Each row comes from the steps of one path. Every step used is in the known rows, and no mark comes twice. Write the path behind each row, first mark first.
(in the rows, 128 means zero)
Known rows:
baravo-riboli-fafove: [146 160 119 123 123 108 104 154 113 144 158 154  88 145 132  94 101 147
 121  95 132 112 143 177 105 135 134 104 142  87 125 116 137 146 107 125
  75 141 146 106 148 109 121 111]
riboli-fafove-vasi-nudug: [149 157 148 159  97 105  99 117 108 120 168 148 138 138  85 159 111 161
 118 125 123 155 126 109 131 128 155  12 123  96  99 136 152  42 122 131
  67 156 143 144 114  75  83 104]
fafove-vasi-baravo-riboli-tibuzi-tovaf-fakip: [ 90 173  83 156 106 187 215 140 118  98 171  93 133 107 111 159 165 157
 124 131  86 128 160 151  64 165 103 158 136 126 129 122 116 149 112 158
 176  73  91 160 105  90 137  82]
fafove-riboli-nudug: [135 151 182 133 118 130 127 132 119 109 152 159  91 116 139 144 125 102
 136 132 133 141 119 148 140 112 144 193 148  94 114 120 161 116 110 108
  97 148 143 128 163  81 180 220]
tovaf-fakip-riboli-fafove-vasi-nudug-lezego-tibuzi: [137  56 118 164 163 129  97 105 142 115 178 134 168  82 109 163 124 138
 129 166 129 172 138 113 172 120 114  79 158 173  98 114 124  59 141 142
 154 158 158 143  95 164 136 100]
keresat-bedovep-vasi-fafove-riboli-baravo: [211 140 106 107  91 136 108  70 118 125 110 178 184 147  94 122 162  94
 130 141 159 106 127 124 124 145 149 174 114  37 136 127  97 116 134  59
 148 109 120  48 120 183 154 176]
fafove-vasi-baravo: [116 152 137 123  82 157 194 112 156  91 123 113 143 116 100 161 156 165
 124 168  94 118 110 106 124 158 130  88  90 133 132 150 110  93 146 116
 105 123 120 137 104 124  89  52]
bedovep-vasi-fafove-riboli-tibuzi: [180 132 110 132 104 145 101  99  94 110 140 161 154 141 105 117 205  90
 156 144 136 147 147 137 112 138 129 187 145   4 135 149 120 127 120 105
 106 130 169 122 134 169 183 197]
fafove-vasi: [124 167 159 133  89 129 121 136 128 114 121 119 101 136 111 148 159 144
 106 152 118 123  97  95 131 127 153 101  87 147 121 124 115 119 140  99
  86 124 124 131 131 112 128 106]
vasi-baravo-riboli-tibuzi-tovaf-fakip: [ 85 172  93 129 124 176 213 153 124  97 143 108 121 124 113 131 138 153
 152 120 100 129 167 170  51 161  95 169 145 125 148 134 111 164 103 159
 192  80  99 160 123  96 138  99]
tibuzi-tovaf-fakip-riboli-nudug-lezego-fafove-vasi: [146  87 111 177 158 136 146 158  97 151 172 111 127 107 155 181 132 122
  87 123 103 120 136 109 162 121 129 151 136 207  87 114 150 130 177 140
 167 107 124 137 120  84 177 115]
tovaf-fakip-riboli-tibuzi: [116 143 143 151 137 152 141 121 137 112 135 174  93 160 112 137 220 152
 143 139 129 133 163 139  84 139 105 168 142 134 144  93 110 127  73  90
 141 127 139 147 158 150 186 154]
tovaf-fakip-riboli-fafove-vasi-bedovep: [158 143 112 182 109  81 161 117 127 131 170 148 120 103 128 166 156 202
 113 132 130 106 158 138  91 136 124  78 116  56 114 102 143 128  94 151
 117 133  91 124  94  91 139 145]
tibuzi-riboli-fafove-vasi-nudug-lezego-fakip: [ 87 115 127 146 174  90  89 126 136 127 147  95 158 119 123 169 110 136
 111  94 140 187  99  89 194  92 123  73 147 164 113 167 147  92 116 151
 137 154 153 142 100 118  82  65]
vasi-baravo-riboli-fafove: [140 151 101 116 111 125 167 133 136 124 161 145 120 133 127 111 112 161
 139 105 110 107 147 191 109 162 118  86 138  72 127 132 133 120 109 138
  92 138 143 111 124 117  92  73]
baravo-riboli-fakip-tovaf: [115 140 121 144 135 113 122 149 103 166 156 149  52 137 153 110 119 120
 129  98 156  74 126 132 107 111 118  97 110 199 118  81 136 205  82 144
  96 166 119 140 150 140 102 139]
tovaf-fakip-riboli-fafove-vasi-bedovep-keresat: [135 137 115 151 132  68 139 107 120 128 144 164 133 136 130 123 144 203
 130 137 122  91 155 163  64 140 107  85 115  41 138  82 145  97 126 138
 125 144 112  62  82 124 179 172]
keresat-bedovep-vasi: [155 149 138  68  95 138 129 121 158 147  31 143 162 136  93  65 136 102
 112 138 115  82 112  81  88 127 181 101  91 141 151 106 120 123 124  44
  94  99 105  78 110 171 129 124]
nudug-vasi-fafove-riboli-tibuzi-tovaf: [164 122 104 167 105 151 135 139  93 126 152 100 124 144 152 175 149  96
 150 128 135 177 126 147 123 132 128 204 136  23 134 144 117 151 149 145
 161  98 128 144 151 130 156 178]
nudug-lezego: [ 78 117 164 101 148 130  93 131 168 134  66 117 108 164 123  94 112 119
 130 173 131 126 129 124 139 138 139 147 138 180 152 147 125 129 140 100
 126 156 144 137 161 178 120 126]
keresat-bedovep-vasi-fafove: [187 138 102  87 101 141 101 105 128 173  62 142 180 142  62  71 110 148
 125 125 124 105 140 110 101 128 156 119 100  66 150 134 124 126 134  65
  94 111 125  82  97 164 125 107]
lezego-nudug-vasi-fafove-riboli-tibuzi-tovaf: [167 113  95 156 119 146 129 128  96 127 147 102 135 163 174 152 131  73
 150 109 139 194 129 127 161 129 136 216 143  46 114 130 120 137 142 149
 162  94 132 153 152 101 139 211]
tovaf-fakip: [ 98 175 178 124 124 138 142 143 144 110  83 151 107 155 102  93 106 175
 120 142 126 119 176 108  66 126 107 128 131 138 154 142 106 142 115 118
 148 104 116 151 154 115 146 149]
tibuzi-riboli-fakip: [107 182 138 139 145 130 126 161 124 107  78 132  98 145 134 139 160  96
 106  76 191 165 119 121 128 106 117 124 117 146 160 120 100 168 111  98
 130 128 141 140 166  88 100 165]
nudug-lezego-fafove: [150  88 155  98 154 131  90 128 124 131 100 136 125 190 157 100 114 106
 104 132 136 127 133 115 182 142 133 116 141 184 120 169 113 141 179 142
 126 155 155 135 173 164 108 121]
keresat-bedovep-vasi-baravo-riboli-tibuzi-tovaf-fakip: [107 163  71 101 108 190 225 135 145 117  98 109 175 124  96 108 143 119
 129 118  85  97 170 145  39 155 129 158 126 125 157 103 119 163 106 119
 188  53  79 118  85 139 135  89]
lezego-tibuzi-tovaf-fakip-riboli-fafove: [160 106  95 183 140 111 161 160 112 120 179 143  97  72 151 151  78 134
 132 115 138 126 139 139 112 113 103 112 146 120 132 118  97 122 140 119
 200 118 123 150 134  96 164 141]
fafove-riboli-tibuzi-tovaf-fakip: [101 161 139 173 122 165 183 155 108  82 146 125  92 143 129 147 138 114
 142 137 121 150 165 139  66 132 112 187 148  94 140 138  99 157 127 147
 213  87 105 173 158 100 174 209]
baravo-riboli-nudug-vasi: [128 152 142 100 119 120 102 139 133 153 109 128 108 117 171 102 140 122
 126  97 115 135 129 143 120 132 159 201 130 115 135  96 160 145  88 115
  60  91 139 102 143 104 160 125]
baravo-riboli-tibuzi: [116 172 134 100 122 161  95 122 123 121 147 140  94 162 124 104 196 122
 135 109 129 137 134 178 103 163 128 175 142 117 120  99 120 150  73 112
  79 138 145 123 157 150 136 129]
nudug-lezego-fakip: [ 66 114 170  87 165 119  89 127 159 129 110 110 116 152 142  88 115 123
 117 141 141 120 108  76 158 113 113 137 124 214 137 167 116 133 145 117
 148 141 143 149 150 162 100  72]
tibuzi-tovaf-fakip: [ 87 169 145 142 127 135 172 173 126 114 100 110  88 125 104 110  70 152
 130 126 121 107 157 124  56 119 112 142 129 145 159 148 100 157 148 135
 198  84  93 175 147  71 144 146]
lezego-nudug-vasi-baravo-riboli: [118 124 112  69 124 149 147 110 161 143  85  96 157 147 160  92 120 151
 147 109 108 122 135 161 139 140 129 145 118 130 132 119 123 129 110 150
  89  88 123 114 118 133  80  73]

Which path is each row?
[151 141 158  70 110 129 103  97 161 147  53 144 190 141  44  76 110 136
 136 131 111 117 127 107  96 111 175  35 113 126 141 128 145  64 121  85
  80 124 116 105  92 140  91 118]
keresat-bedovep-vasi-nudug
[106 136 120 155 139 134 136 152 111 121 187 109  74 105 137 163 170  99
 145 108 138 125  86 112 134 103 114 157 126 161 125 124 113 133 126  95
 178 114 115 165 152  99 135 108]
lezego-fakip-riboli-tibuzi-tovaf
[175 102 143 141 111 132 102 109 116 142 122 130 136 154 131 144 126 158
 147 149 140 156 139 157 149 114 123 168 125  10 130 150 114 151 149 145
 110 103 148 101 147 168 147 168]
nudug-vasi-fafove-riboli
[ 60 128 147 113 186 109 103 150 146 128 107 118 124 100 161 125 118 102
 114  90 146 168  96  91 180  96 117 205 156 199 134 160 156 143  96 117
 146 140 150 142 143 106 136 114]
tibuzi-riboli-nudug-lezego-fakip
[120  69  99  93 142 117  96 143 133 126  94  78 167  49 103  96  65  47
 150 158 121 136  89 101 151 108 141 110 140 178 150 175 123  90 178 125
 182 128 141 153 115 131 117 127]
bedovep-vasi-nudug-lezego-tibuzi-tovaf
[132 127 114 163 143 110 138 153 106 119 111 150  81  83 175 155 124  71
 125  82 177 161  84  91 163  95 113 125 113 214 131 106  99 206  95 147
 155 181 125 160 148 145 109 171]
lezego-tibuzi-riboli-fakip-tovaf
[122 146 149 156 115 107 138 156 114 145 130 165  60 153 153 116 122  98
 126 117 163  86 120  72 103 119 120  91  95 208 132 100 126 177 108 124
 115 177 114 166 163 132 107 158]
riboli-fakip-tovaf
[197 113 128 109 105 145 116  91 120 152  95 140 181 141  78 116 129 140
 132 145 129 110 137 147 120 104 154 138 116  18 126 137 125 140 151  87
 113 115 131  65 104 172 149 172]
keresat-bedovep-vasi-fafove-riboli
[ 87 110 160 125 142 130  71 116 153 137 106 103 148 152  73 139 123 148
 127 174 116 146 124 117 162 128 152  71 133 176 130 141 154  63 146 133
  90 162 149 144 123 151  99  94]
fafove-vasi-nudug-lezego
[ 97 100  78 111 151 165 155 150 139 118 161  77 140  34 146 137  81  73
 144 129 104 152  92 170 172 141 122 195 161 182 130 139 134 132 157 143
 180 146 124 147 119 107 120  89]
vasi-baravo-riboli-nudug-lezego-tibuzi-tovaf
[113 162 152  98 110  86 103  95 122 114 104 141 135 146 123 108 138 162
 126 148 121 102 109 147 100 155 132  98  92  65 139 102 137 106 142 131
  90 149 105  68  96 130 147 166]
fafove-vasi-bedovep-keresat
[129 149 136 105  86 140 194 114 168 107  86 139 154 118 157 129 139 131
 138 140  98 149 127  92 124 163 134 165 119 114 162 142 144  88 103 122
  99  99 129 139 125 118 121  89]
riboli-nudug-vasi-baravo
[163 119 153 141 123 141 101 109 102 135 150 139 115 151  95 143 112 165
 148 144 147 138 139 180 135 107 118 152 136  20 116 162 113 149 151 131
 118 143 147 119 151 142 136 182]
vasi-fafove-riboli
[ 71  98 105 140 144 114 162 118 125 161 205 109 123  66 161 150 107 138
 134 119  91  93  91 104 169 120 114 148 132 252  92 129 174 161  90 173
 119 167 119 142  81 154 119  28]
fafove-vasi-baravo-riboli-nudug-lezego-fakip-tovaf
[195  47 157  93 148 139  96  91 128 141  94 131 204 170 112 122 120  91
 117 136 130 126 130 134 183 102 160  70 139 122  91 144 137 104 186 144
 130 129 140  77 120 200 109 167]
keresat-bedovep-vasi-nudug-lezego-fafove-riboli
[155 104 104 193 129 115 136 132 103 119 215 126 142  57  91 194  99 154
 128 123 115 159 125 125 136  95 120  37 139 127  94 118 128  54 140 150
 167 123 125 156  89  64 126 112]
lezego-tibuzi-tovaf-fakip-riboli-fafove-vasi-nudug
[ 84 108 122 128 157 153 151 158 139  96 103  95 124  91 130 110  64 100
 127 160 128 145 139 107 122 128 106 177 146 197 155 154  83 153 170 141
 238 109 111 178 141 134 145 143]
nudug-lezego-tibuzi-tovaf-fakip
[161 130 119 122 106 127  93 119 126 157  89 125 142 166 118 107 108 173
 135 122 132 148 148 116 121 132 136 152 109  49 153 153 120 134 136 119
  97 108 147 123 142 147 121 113]
nudug-vasi-fafove
[157  55 143 164 164 113 107 118  94 146 170 152 109 170 166 161 111  80
 129 116 170 116 137 113 174 100 111  49 142 197  86 125 145 155 151 201
 143 196 138 160 159 167  90 191]
vasi-nudug-lezego-fafove-riboli-fakip-tovaf
[123 158 117 118 115 128 195 130 163 113  55 128 161  99 159 156 140 126
 140 103 106 184 111 120 139 143 135 186 130  99 172 143 140 120  85 130
 119 102 133 130 124 104 131 107]
tibuzi-riboli-nudug-vasi-baravo
[161 114 109 113 133 118 100 117 115 151 174 107 148 106 168 147 153 132
  93 101 123 125 124 159 187 141 140 144 138 114  73 110 176 156 124 178
  75 157 117 101 108  95 116 130]
baravo-riboli-nudug-lezego-fafove-vasi-bedovep
[142 135 131 173 141 100 152 147 128 136 147 177  94 144 120 121 116 179
 133 119 129 110 170 143  79 118 111  96 140 106 139 108 129 119 111 100
 140 126 138 136 140 116 171 143]
tovaf-fakip-riboli-fafove
[124 100  97  95 134 170 142 112 129 137 155  89 163 136 135 140 155 154
 114 137  92 107 124 174 180 158 122 104 123 166  90 138 122 141 159 167
 102 125 132 101 107 160  85  21]
nudug-lezego-fafove-vasi-baravo-riboli
[147 142 142 125 123 104 103 113 150 125 124 180  94 138 119 139 188 118
 143 145 161  88 106 126 132 142 129 144 116 145 146 110  87 101 110  52
 143 124 128  98 172 145 159 145]
fakip-riboli-baravo
[100 103 172 129 156 139 104 132 144 127 125 133 112 137 148 129 119  83
 136 164 128 141 128 146 164 125 144 207 161 135 128 131 163 122 136 109
 124 167 158 131 164 139 174 197]
fafove-riboli-nudug-lezego
[ 88  73 136 109 152  64  96 121 133 165 114 129 136 102 120  78  74 112
 146 136 116  84 110  49 137  82 126  71 123 235 133 175 163 122 104 155
 123 164 132 158 105 191 119  91]
bedovep-vasi-nudug-lezego-fakip-tovaf
[144 165 113 144  99 115 118 149  97 137 181 127 104 123 125 138 142 149
 104 108 115 114 125 151 128 142 149  89 115 105  94 103 137 129 121 117
  63 126 136 102 116 100 129  82]
baravo-riboli-fafove-vasi
[122 104 126 161 152 161 170 144  98  94 144 119 123 172 169 147 130  82
 122 138 127 156 169 135 128 146 103 183 168 137 123 149 106 167 162 176
 232 100 125 160 166 134 168 195]
nudug-lezego-fafove-riboli-tibuzi-tovaf-fakip
[138 167 154 119  92 103 127 117 139 116 123 111 119 111 118 152 156 169
 110 147 131 116 104 117 123 140 143  97  91  82 119 123 138 136 115 134
  87 141  86 131 111 101 102 142]
fafove-vasi-bedovep
[107 167 106 118 108 177 162 120 134 111 163 108 129 133 120 142 195 131
 104 124 136  94 131 141 110 146 111  87 101 150 122  98 123 140 134 127
  86 118 132 125 117 103  64  48]
fafove-vasi-baravo-riboli-fakip
[154  98 144 123 131 139 100 126 117 128 131 115 135 168 145 145 152 107
  83 144 120 133 115  85 196 152 145 101 110 189  86 140 118 127 185 133
 113 134 138 123 135 156 110  89]
nudug-lezego-fafove-vasi
[171 143  77  85  97 136 181 120 143 142 117 145 176 125 107  82 117 134
 123 105 101  86 141 163  89 156 147  75 115  80 134 110 140 122 108  99
  84 119 119  64  87 151  97  59]
keresat-bedovep-vasi-baravo-riboli-fafove
[ 80  94 154  71 159  96  66 113 162 131  86 106 173 114  96  61  99 109
 131 146 126 102 125  62 143  93 122  83 133 198 140 185 148  74 134 121
 123 131 156 138 114 148 101  65]
bedovep-vasi-nudug-lezego-fakip
[124 124 148  59 129  73  97  93 149 128  41 143 155 188 183  61 100 135
 143 121 139 127 133 127 114 148 135 142 106  68 159 100 137 102 126 146
  99 123 106  71 114 138 132 212]
lezego-nudug-vasi-bedovep-keresat
[162 105 128 189 120 116 133 122  81 150 176 161  82 149 139 156 121 118
 141 126 170 102 134 119 119  96  97 117 121 111 113 124 132 192 121 151
 123 181 132 148 148 147 123 197]
vasi-fafove-riboli-fakip-tovaf
[105  88 119 140 134 141  97 135 129 114 152  61 143  63 106 170  82  87
 129 159 121 171  73 105 194 118 138  97 130 189 111 150 114  83 191 144
 179 142 124 162 115 122  95 104]
fafove-vasi-nudug-lezego-tibuzi-tovaf
[124 141 116 168 127 145 143 159 115 127 153 114  66 120 128 164 175 101
 151 125 127 129 106 151 116 119 129 160 127 132 141 111 116 134 128  92
 163 124 115 164 163 101 154 145]
fakip-riboli-tibuzi-tovaf
[ 94  63 122 156 186 139 118 140 148 137 135 101 131  77  85 152  85 154
 156 158 127 138 135 160 135  92 103 111 161 193 136 126 112 105 156 144
 209 127 123 166 125 130 144 123]
vasi-nudug-lezego-tibuzi-tovaf-fakip-riboli
[137 162 112 130 132  49 121 124 109 106 103 147 138 129 143 137 133 155
 120  95 136 153 108 159 112 144 124 104 115  19 142 104 144 116 119 145
 108 160 119  54  88 114 150 186]
tibuzi-riboli-fafove-vasi-bedovep-keresat
[ 62 123 147  88 181 126  82 136 147 149 157 114 120 111 152  91 117 120
 114 112 124 114 112 124 160 110 123 196 155 213 114 138 166 137  98 124
 115 146 146 126 140 123 129  77]
baravo-riboli-nudug-lezego-fakip
[129 122 162  85 114 116 106 122 154 139  42 122 131 185 186  81 102 109
 126 118 134 153 127  68 155 131 151 154 113 155 135 121 117 110 119 120
 100  88 126 132 156 122 114 157]
lezego-nudug-vasi
[156 161 105 138  91  86 123 124 115 144 178 129 117  97 138 142 142 172
 106 107 134 111 124 169 120 144 142  88 111  43  99 101 155 150  96 156
  67 143 103 100  95  94 105 121]
baravo-riboli-fafove-vasi-bedovep
